Known rows, with every way that one mark hangs from another
[Q [F [U N]]]: [ 0.44,  2.18, -0.51,  0.28, -0.56, -1.54, -0.71, -0.74,  0.55,  0.64,
  1.25, -0.11,  1.22, -5.06, -0.66,  3.32,  0.67, -0.80]
[U F [N W] Q V]: [ 2.94,  1.29,  1.65, -1.55, -3.05, -0.49, -0.24, -1.75, -0.25,  1.22,
 -0.08,  1.04,  0.11, -3.14,  0.76, -2.73,  3.59, -2.95]
[V [U N Q]]: [ 1.06, -0.22,  0.56, -0.14, -2.89, -1.08,  1.37,  0.36,  2.69,  2.51,
 -0.45,  2.12,  1.37, -3.01, -0.21, -0.11,  1.41,  0.33]
[F [U Q]]: [ 0.00,  1.23,  0.34,  0.82,  4.29,  0.02, -1.23,  1.88,  0.54, -1.49,
  0.51, -2.03,  0.36, -0.92, -0.89,  0.64,  0.10,  0.43]
[W [N [U F Q V]]]: [ 0.96, -1.71,  1.07, -0.21,  3.26,  0.93,  1.34,  0.49,  0.19, -0.45,
 -1.26,  0.44, -1.06,  3.17,  1.05, -1.48, -0.38,  1.16]
[F [U [N W] Q]]: [ 0.81,  3.41,  1.17, -0.18, -1.73, -0.05, -1.24,  0.83, -0.87, -1.28,
  0.01, -2.31, -0.45, -3.55, -1.02,  1.09,  1.42, -1.87]
[U [N W] [Q F] V]: [ 1.61,  1.98,  0.37, -0.77, -1.61, -1.25, -0.21, -2.50,  0.63,  2.46,
  0.55,  1.93,  1.65, -3.07,  0.88,  1.28,  4.14, -2.04]
[U F N V]: [ 2.68, -0.76,  0.78, -1.35, -1.56, -0.87, -0.53, -2.03,  0.00,  1.39,
  0.52,  2.02,  0.28, -2.50,  0.97, -1.33,  1.01, -1.12]
[N U]: [ 0.38, -0.90, -0.75,  0.92,  2.96,  0.77,  0.89,  2.28, -0.82, -1.16,
 -0.52,  1.50,  0.23,  1.79,  0.37,  1.34, -2.26,  2.82]
[F [U N V]]: [ 1.36,  0.09,  1.19, -0.59,  2.41, -0.68, -1.95, -1.15, -0.42, -0.19,
  0.43, -1.44, -0.30, -1.36, -0.54,  3.20, -0.45,  0.04]
[W N [U [Q F] V]]: [-1.30, -1.46, -0.30,  0.14,  3.02,  0.30, -0.66, -0.47,  1.09, -0.01,
  0.72,  1.08, -0.23,  2.37,  1.91,  0.56,  1.11,  0.78]
[F U]: [-0.45, -0.16, -0.34,  0.69,  3.11,  0.01, -1.40,  1.91,  0.09, -2.08,
  0.63, -1.47,  0.12, -1.08, -0.94,  1.69, -2.17,  1.02]
[V [U F [N W]]]: [ 1.62, -0.88,  0.69, -1.07, -8.11, -1.13,  1.71,  0.15,  1.61,  1.40,
 -0.85,  2.39,  0.54, -5.88, -0.60, -1.89,  0.11, -1.58]
[U [N F W] Q]: [-0.83,  3.43, -0.77,  0.01, -6.83,  0.49,  0.63,  0.22, -1.84,  0.09,
 -0.24,  0.03, -0.41, -1.03, -0.12, -1.65,  1.27, -1.96]
[V [U Q]]: [ 0.07, -1.91, -0.17,  0.55,  0.64, -0.72,  1.43,  1.74,  3.38,  1.49,
 -0.37,  2.02,  1.87, -1.17, -0.27, -0.71,  0.12,  1.52]
[U F Q V]: [ 2.08, -1.10,  0.70, -0.51,  3.65, -0.41, -0.24, -0.59,  1.35,  0.99,
  0.53,  1.41,  1.04, -0.24,  0.95, -3.18,  2.09, -0.41]
[V [U [N W] [Q F]]]: [ 0.84,  1.11,  0.17, -0.26, -5.69, -1.69,  1.94, -0.49,  2.88,  3.11,
 -0.32,  2.55,  2.17, -5.64, -0.37,  0.66,  2.80, -1.36]

Rows
[-2.07, -2.42, -0.92,  0.47,  1.17,  1.53,  1.63,  0.43, -1.60, -1.07,
 -1.42, -0.15, -1.72,  6.51,  0.46,  0.93, -3.96,  2.62] -> [W [N F [U V]]]
[-1.64, -0.21, -0.50,  0.18, -0.44,  0.55, -0.76, -0.02, -1.91, -1.90,
 -0.33, -2.85, -0.95,  1.55, -1.50,  0.96, -2.49, -0.36] -> [N [F [U V]] W]
[ 0.70, -0.42, -0.58,  0.33,  5.04, -1.18, -0.19, -1.29,  2.23,  2.22,
  1.17,  2.21,  2.60, -0.21,  1.08,  0.78,  2.66,  0.51] -> [U [Q F] V]
[-1.02,  0.36, -0.11,  0.58,  3.82,  0.27, -0.64, -0.39, -0.56, -0.49,
  0.19, -2.92, -0.26,  2.55, -1.13,  0.33, -0.65,  0.43] -> [N [F [U Q V]]]
[ 0.29,  1.20,  0.00, -0.31, -0.99, -0.11, -0.04, -2.02, -0.75,  1.93,
  0.24,  0.33,  0.11,  1.58,  0.49, -0.40,  1.69, -0.51] -> [U [N F] Q V]
[-2.90,  0.10, -1.97,  0.71, -4.89,  1.52, -0.22,  1.90, -2.72, -2.69,
  0.17, -0.09, -1.36,  1.78,  0.08, -1.26, -2.45,  0.07] -> [N F [W U]]
[-0.17, -0.29, -0.72, -0.43, -2.24, -0.18, -0.22, -1.99, -1.34,  1.23,
  0.35,  0.99, -0.20,  1.47,  0.42,  0.76, -0.77,  0.22] -> [U [N F] V]
[-1.24,  1.00,  0.03,  0.25,  0.60,  0.66, -0.53, -0.02, -1.40, -1.37,
 -0.41, -3.32, -0.68,  1.65, -1.47,  0.01, -0.52, -0.87] -> [N [F [U Q V]] W]
[ 0.28,  2.70, -0.36,  0.03, -2.90, -1.23, -0.65, -0.47, -0.08, -0.11,
  0.86, -0.45,  0.88, -5.70, -0.88,  3.07,  0.71, -1.78] -> [Q [F [U [N W]]]]
[-3.23,  0.54, -0.81,  0.88, -0.40,  1.11,  0.24,  1.62, -0.62, -2.14,
 -0.37, -2.90, -1.58,  2.66, -0.85, -0.55, -2.45,  0.38] -> [W [N [F [U Q]]]]
[-3.27, -2.95, -1.19,  0.20, -0.31,  1.54, -0.53,  0.20, -1.49, -1.88,
  0.06, -0.24, -2.32,  5.91,  1.12, -0.22, -3.34,  1.65] -> [W [N F] [U V]]
[ 2.89, -0.73,  1.25, -0.14,  5.35,  0.28,  1.05,  0.00,  0.07,  0.63,
 -0.66,  0.85,  0.35,  1.62,  0.62, -1.49,  1.23,  1.05] -> [N [U F Q V]]
[ 0.69, -1.76,  0.19, -0.72, -1.10,  0.61, -1.17,  0.47, -1.05, -1.79,
  0.33,  1.15, -0.84, -0.43,  0.90, -1.91, -0.33, -0.74] -> [N [W [U F V]]]
[ 0.80, -0.25,  1.09,  0.18,  7.08, -0.20, -1.75,  0.07,  0.81, -0.52,
  0.43, -2.07,  0.47,  0.70, -0.58,  1.47,  0.50,  0.69] -> [F [U Q V]]
[-1.69, -1.27, -0.36,  0.62,  2.28,  1.56,  1.82,  0.38, -1.13, -0.57,
 -1.47, -0.67, -1.50,  6.64,  0.45,  0.02, -2.00,  2.09] -> [W [N F [U Q V]]]
[-2.81, -1.64, -0.58,  0.29,  0.84,  1.65, -0.29,  0.14, -0.99, -1.25,
 -0.06, -0.78, -2.05,  6.03,  1.22, -1.22, -1.10,  1.03] -> [W [N F] [U Q V]]
[-1.75,  1.73, -0.77,  1.10,  1.26,  0.55, -0.23,  1.22, -0.75, -1.22,
  0.37, -2.88, -0.23,  1.07, -1.42, -0.42, -1.07,  0.25] -> [N [F [U Q]]]
[ 1.82, -1.37,  0.53, -0.80, -5.61, -1.43,  1.67, -0.09,  2.30,  2.15,
 -0.39,  2.67,  0.93, -5.17, -0.34, -1.64,  0.02, -0.49] -> [V [U F N]]
